In the rows, 128 means zero.
Known rows, with every step that occurs
rarom > mimip > gonor: [141 132 152 107 143 107 123 128 151 162 121 140 141 140 148 134 133 126
 126 157 132 115 131  92  94 148 131 161  81 149  80 132]
mimip > gonor > geguf > fugo > zepo: [136 167 172 133  58 144 136 126 142 106  91 100  98 161 140 146 165 140
 100 135 162 129 144 132  69 168 165 129 113 132  52 162]
geguf > fugo > zepo: [162 159 174 140  84 163 119 138 160  77 125 110 100 119 136 155 159 129
 115 144 161 126 143 126  65 159 125 144 144 105  85 132]
rarom > geguf > fugo > fotu: [184 143 178 120 144 151 109 124 173  77 122  88  90 151 141 181 152 104
 113 114 134  76 103 111  66 149 126 126 143 104  89 103]
zepo > gonor > mimip > fugo: [124 103 181 172  57 151 129  73 156 175 121 114 136 137 175 159 125  99
 115 124 144 133 140 102 112 137 132 102 125 164 100 130]
tofik > fotu: [145 157 136 126 108 141 104 102 145 101 167 106 111 125 155 162 155 122
 106 115 121 104 121  87 115 119 127 149 129 151 122 122]
fotu > tofik > gofu: [182 155 126 104  86 111 125 130 113 115 136  95 138 130 119 170 193 112
  84 157 158 136 120  79 146 138  80 146 126 132 158 124]
mimip > fugo > geguf > rarom: [156 125 132 132 129 137 139  71 171 126 175  98 123 129 172 148 134 139
 105 152 139 110 145  89 125 131 113 105 134 122  65 107]
tarin > zotog > fotu > tofik > gofu: [184 129 104  87 102 113 127 135 140  93 151 105 102 139 158 189 174  89
 106 173 208 145 125 105 138 169  72 164 139  82 145 137]
gonor > rezoli: [169 142 130 105  94 118 145  98 141 116 146 168 101 109 136 151 117 129
 124 107 119 129 111 119 130 126 143 159 137 167 103 103]
mimip > gonor: [125 166 141 110  95 111 133 112 128 153 114 124 134 145 136 142 134 148
 118 151 138 112 138 109 127 146 150 142 109 169  94 134]
fugo > zepo: [150 134 152 120  93 153 125 139 180 103 133 106 112 120 120 154 131 125
 109 123 148 127 152  97  85 152 119 158 123 145 103 131]
tofik > gofu: [156 165 131 102 106 115 116 129 124 113 137 105 131 114 112 153 147 131
  84 141 144 137 115  85 137 106 119 147 125 149 140 137]
geguf > rarom: [175 160 132 121 116 150 129 114 145 148 157 139 111 123 160 141 138 138
 132 129 110 107 142 108 134 117 122 118 123 159 120 114]
geguf > rarom > mimip: [194 140 150 117 165 146 117 124 170 157 163 156 117 122 165 132 138 113
 148 138 107 117 138  90 100 110 103 139  92 141  96 105]
tarin > zotog: [139 120 114 111 130 138 141 134 157 131 120 145 114 127 161 162 124 115
 134 153 180 131 126  95 140 132 138 153 144 131 129 105]
zotog > fotu: [159 146 150  94  97 127 112 108 174 107 137 126 108 119 161 147 119 119
 124 121 118 120 125 135 124 155 107 171 110 127 111 153]
rezoli > fugo > mimip > gonor > fotu > zotog: [141  70 163 146  94 134 111  85 191 184 146 126 147 126 129 174 114 160
  95  75 169 144 132 112 171 199 102 129 137 151  70 128]
fotu > zotog > tarin: [171 117 145 114 141 135 110  82 167 122 133 112 137 114 133 150 116 138
 159 105 153 100 162  91 163 126  76 126 136 128  66 130]
geguf > rarom > mimip > fugo: [176 111 131 131 152 139 114 103 164 146 160 134 123 130 184 156 139 104
 124 166 116 131 147  90  98 112 103 118 105 116  76  98]
zepo > gonor: [132 141 168 154  89 151 148 126 185 163 130 120 129 126 142 128 127 124
 129 118 155 106 141  91 115 139 131 122 121 159 132 130]
fotu > zotog: [145 114 150 117 132 132 128 119 170 153 135 123 147 119 145 161 144 145
 149 121 147 111 137 101 145 135 108 135 141 133 104 119]
geguf > fugo: [163 173 160 120  94 143 117 116 136 103 116 136 115 122 156 147 163 131
 126 146 140 127 118 139 114 130 125 132 143 112 114 119]
mimip > gonor > rezoli: [144 163 126 112  82 100 148  90 123 137 137 157 114 130 137 147 121 154
 109 123 132 121 119 117 118 147 169 147 115 178  70 118]
fugo > geguf > rarom > mimip > gonor > fotu > zotog: [176 104 161 128 217 125 135  86 190 188 216 119 123 141 158 132 149 160
 155  96 159 104 125  97 109 180 104 121 119 133   9 119]
rezoli > fugo: [146 143 150 121  84 148 120 124 164 139 109 166 138 121 137 158 101 116
 106 108 122 136 137 113 143 147 108 145  98 151 142 112]
gonor > fotu > tofik > gofu: [200 141 127 116  91 135 126 114 115 108 164 102 117 130 111 172 191 116
  81 115 148 167 107 111 152 160  76 152 153 135 147 126]
zepo > gonor > geguf > rarom: [149 152 152 150  92 171 149 114 183 190 136 122 107 148 160 120 135 118
 137  94 124 105 138  99 126 113 143  85 105 180 122 133]
rarom > geguf > gonor > mimip > fugo: [145 112 181 127 113 147 124  71 151 171 114 116  99 161 181 188 129 101
 112 128 130  98  91 136 102 138 158 112 124 170  56 118]
mimip > fugo > fotu: [139 116 142 127  96 133 100  95 171  80 121  85 122 144 152 193 126 104
  81 151 139 116 136  83 115 145 110 133 142 116 103 121]
zepo > gonor > mimip: [142 138 201 152  80 151 135  98 160 186 123 140 134 131 153 140 121 110
 141  91 137 117 122 102 119 137 134 123 109 195 123 135]
fugo > geguf > rarom: [175 154 144 117 147 140 143  96 174 137 179 119 124 123 151 127 135 145
 129 116 137  96 129  92 129 132 110 128 123 147  90 114]
fotu > tofik: [173 137 134 116  87 125 135 123 140 130 123 122 138 128 145 159 170 106
 122 145 132 118 143 100 151 160  80 152 132 131 151 116]
mimip > gonor > geguf > rarom: [140 168 127 111  97 132 137 106 130 176 121 124 116 171 161 129 142 151
 121 126 110 110 139 112 143 127 164 110  91 189  81 142]

Rows
[191 153 139 127 124 122 134  97 141 176 163 223 115 136 161 145 110 128
 115 104 118 131 132 116  97 151 133 116  59 170  59  85]	geguf > rarom > mimip > gonor > rezoli > fugo
[184 142 142 109 177  92 155  76 167 155 198 167 112 132 155 113 127 142
 130 114 139 100 112  93  84 146 136 139  91 161  14 111]	fugo > geguf > rarom > mimip > gonor > rezoli
[148 157 174 113 122 121 127 124 141 135  87 141 118 162 172 131 166 117
 132 146 136 130 105 124  87 146 153 143  88 128  55 146]	rarom > mimip > gonor > geguf > fugo
[170  96 204 130 123 150  71  26 178 106 114  91 109 154 168 205 125 102
 126 107 176  82 129 102 134 159  86  96 147 133  16 144]	geguf > gonor > mimip > fugo > fotu > zotog > tarin
[153 122 118  88 122 131 124 120 178 108 136 141  95 126 185 165 115 107
 140 146 173 135 128 124 130 162 120 171 140 102 114 138]	tarin > zotog > fotu
[178  97 151 122 150 154  95 101 195 103 136  96 106 166 180 175 144  77
 102 135 111 120 127  72  92 123 109 117  97 126  67 117]	gonor > geguf > rarom > mimip > fugo > fotu
[136 159 174 102 137 128 139  95 202 132 136 123 112 129 140 134 137 131
 112 127 173  87  97 117 132 164 132 160 132 147  77 144]	fugo > geguf > gonor
[165 158 132 110 102 159 129 108 151 149 132 131 106 145 161 136 130 128
 128 105  98 121 127 111 148 104 139 124 107 169 116 126]	gonor > geguf > rarom
[162 117 168 130 121 138 131  45 145 150 174 111 125 129 186 152 132 122
 113 121 123 126 129  99 127 128 112 108 125 158  55 118]	gonor > mimip > fugo > geguf > rarom
[138 129 141 133 140 134 104 102 158 123 178  99 121 123 157 176 167 135
 134 105 142  91 131  84 125 128 103 134 149 130  98 110]	tofik > fotu > zotog
[145  77 189 133 117 136  92  69 166 120 128  88 132 141 167 214 143 105
 113 112 147 112 132  88 124 149 101 118 146 132  72 119]	gonor > mimip > fugo > fotu > zotog
[181 129 156 130 169 148 133  86 186 174 188 170 125 146 146 127 114 132
 110  79 134 136 122 113 108 195 106 128  68 155  37 113]	rezoli > fugo > geguf > rarom > mimip > gonor > fotu
[175 146 163 118 128 147 139 118 145 120 128 114 100 139 160 159 153 124
 132 132 134  95 112 134  84 129 140 125 139 114  94 100]	rarom > geguf > fugo
[193 160 131  91  78 103 108 121 135  92 153  85 114 129 139 175 184 103
  90 145 156 133 126 113 136 163  63 159 117 109 145 153]	zotog > fotu > tofik > gofu
[193 137 184 128 140 148  83  75 173  54 125  94 108 124 139 172 147 123
 143 113 175  79 145 100 122 155  68 107 161  83  48 125]	geguf > fugo > fotu > zotog > tarin
[188 122 168 170  53 141 134 107 200 121 135 158 114 143 127 190 130  72
  94  75 168 107 125  92 114 211  79 113 114 154 131  92]	zepo > gonor > rezoli > fugo > fotu > tofik
[128 126 181 183  58 179 138 144 228 153 125 135 129 124 115 155 100 107
  97  91 177 132 167  92  76 187 106 116  93 151 120 128]	rezoli > fugo > zepo > gonor
[138 127 150 116 109 111 152  50 192 104 151 139  94 125 166 164 127 131
  88 129 176 112  91 128 117 162 149 138 159 129  27 118]	mimip > fugo > geguf > gonor > rezoli
[185 135 141 103  78 119 117 110 166 105 137 113 118 131 168 164 158  96
 127 138 133 121 140 128 137 188  66 164 118 113 132 146]	zotog > fotu > tofik
[161 133 147 103 102 124 149  72 188 111 150 183 127 107 124 151  88 123
  94  76 143 136 107 111 130 164 118 158 109 158  84 101]	gonor > rezoli > fugo > geguf
[123 120 184 167  44 192 143 139 230 151  99 128 121 144 115 152 104  95
  97  62 161 142 161  94  93 176 124 114  85 170 117 148]	rezoli > fugo > zepo > gonor > geguf
[172 101 141 134  81 128 104 105 160  79 124  78 133 158 156 213 171  81
  76 175 155 120 146  82 130 168  67 132 147 102 119 110]	mimip > fugo > fotu > tofik
[123 110 156 116  46 128 117 102 180 162  77 119 155 149 137 151 110 132
  69  93 143 142 135  96 163 151 132 145  81 183  96 153]	rezoli > fugo > mimip > gonor > geguf
[171 126 179 128  89 132 103 108 170 103 118 109 122 100 160 148 164 136
 101 140 151 125 120 120 130 128 110 144 155 111  99 132]	geguf > fugo > mimip
[165 120 135 126 145 146  97  58 158  98 172  94 114 115 150 166 143 130
 141  89 149  90 157  74 136 118  73 120 138 127  58 125]	tofik > fotu > zotog > tarin
[184 130 179 178  93 154 167 122 203 115 160 114  59 128 135 156 138 120
 122  86 174  93 124 127   4 164 163 102 151 130  51  93]	rarom > geguf > fugo > zepo > gonor > rezoli
[170 101 173 200  42 199 146 131 213 143 149 133 116 135 114 171 139  89
  94  69 178 153 163 117  97 240  68 113 125 139 130 121]	rezoli > fugo > zepo > gonor > fotu > tofik
[148  98 192 148 106 161 134  93 181 140 124  91  88 155 159 197 132 102
  99 120 161 103 119 128  52 161 149 123 129 162  33 124]	rarom > geguf > gonor > mimip > fugo > zepo
[135 162 183 158  70 168 136 119 173 141  95 116 109 144 162 123 157 117
 132 107 151 116 117 130 105 140 152 105 127 137 112 143]	zepo > gonor > geguf > fugo
[168  90 161 162 128 171 129  69 195 159 164 111 115 122 132 142 112 131
 158  51 169 111 156 106 144 161  81 100 153 140  66 132]	zepo > gonor > fotu > zotog > tarin
[134 121 150 119  87 102 117 107 162 155 119  92 142 127 138 141 133 154
  92 146 160 112 136  87 144 146 136 157 120 163  87 150]	fugo > mimip > gonor
[187 103 173 125 122 134 124 112 182 117 129  84 111 118 162 155 149 125
 109 132 146  96 108 113  98 121 122 135 153 114  83 110]	rarom > geguf > fugo > mimip
[211 180 161 124  90 123  88 130 119  43 129  68 111 147 121 189 223  99
  70 168 179 117 102  97 104 163  67 130 151  81 136 130]	geguf > fugo > fotu > tofik > gofu
[172  76 168 205 127 188 133 111 228 152 205 107  88 134 164 156 135 105
 116 106 151 152 162 100  45 173 100  93 129 120  49 110]	geguf > rarom > mimip > fugo > zepo > gonor > fotu
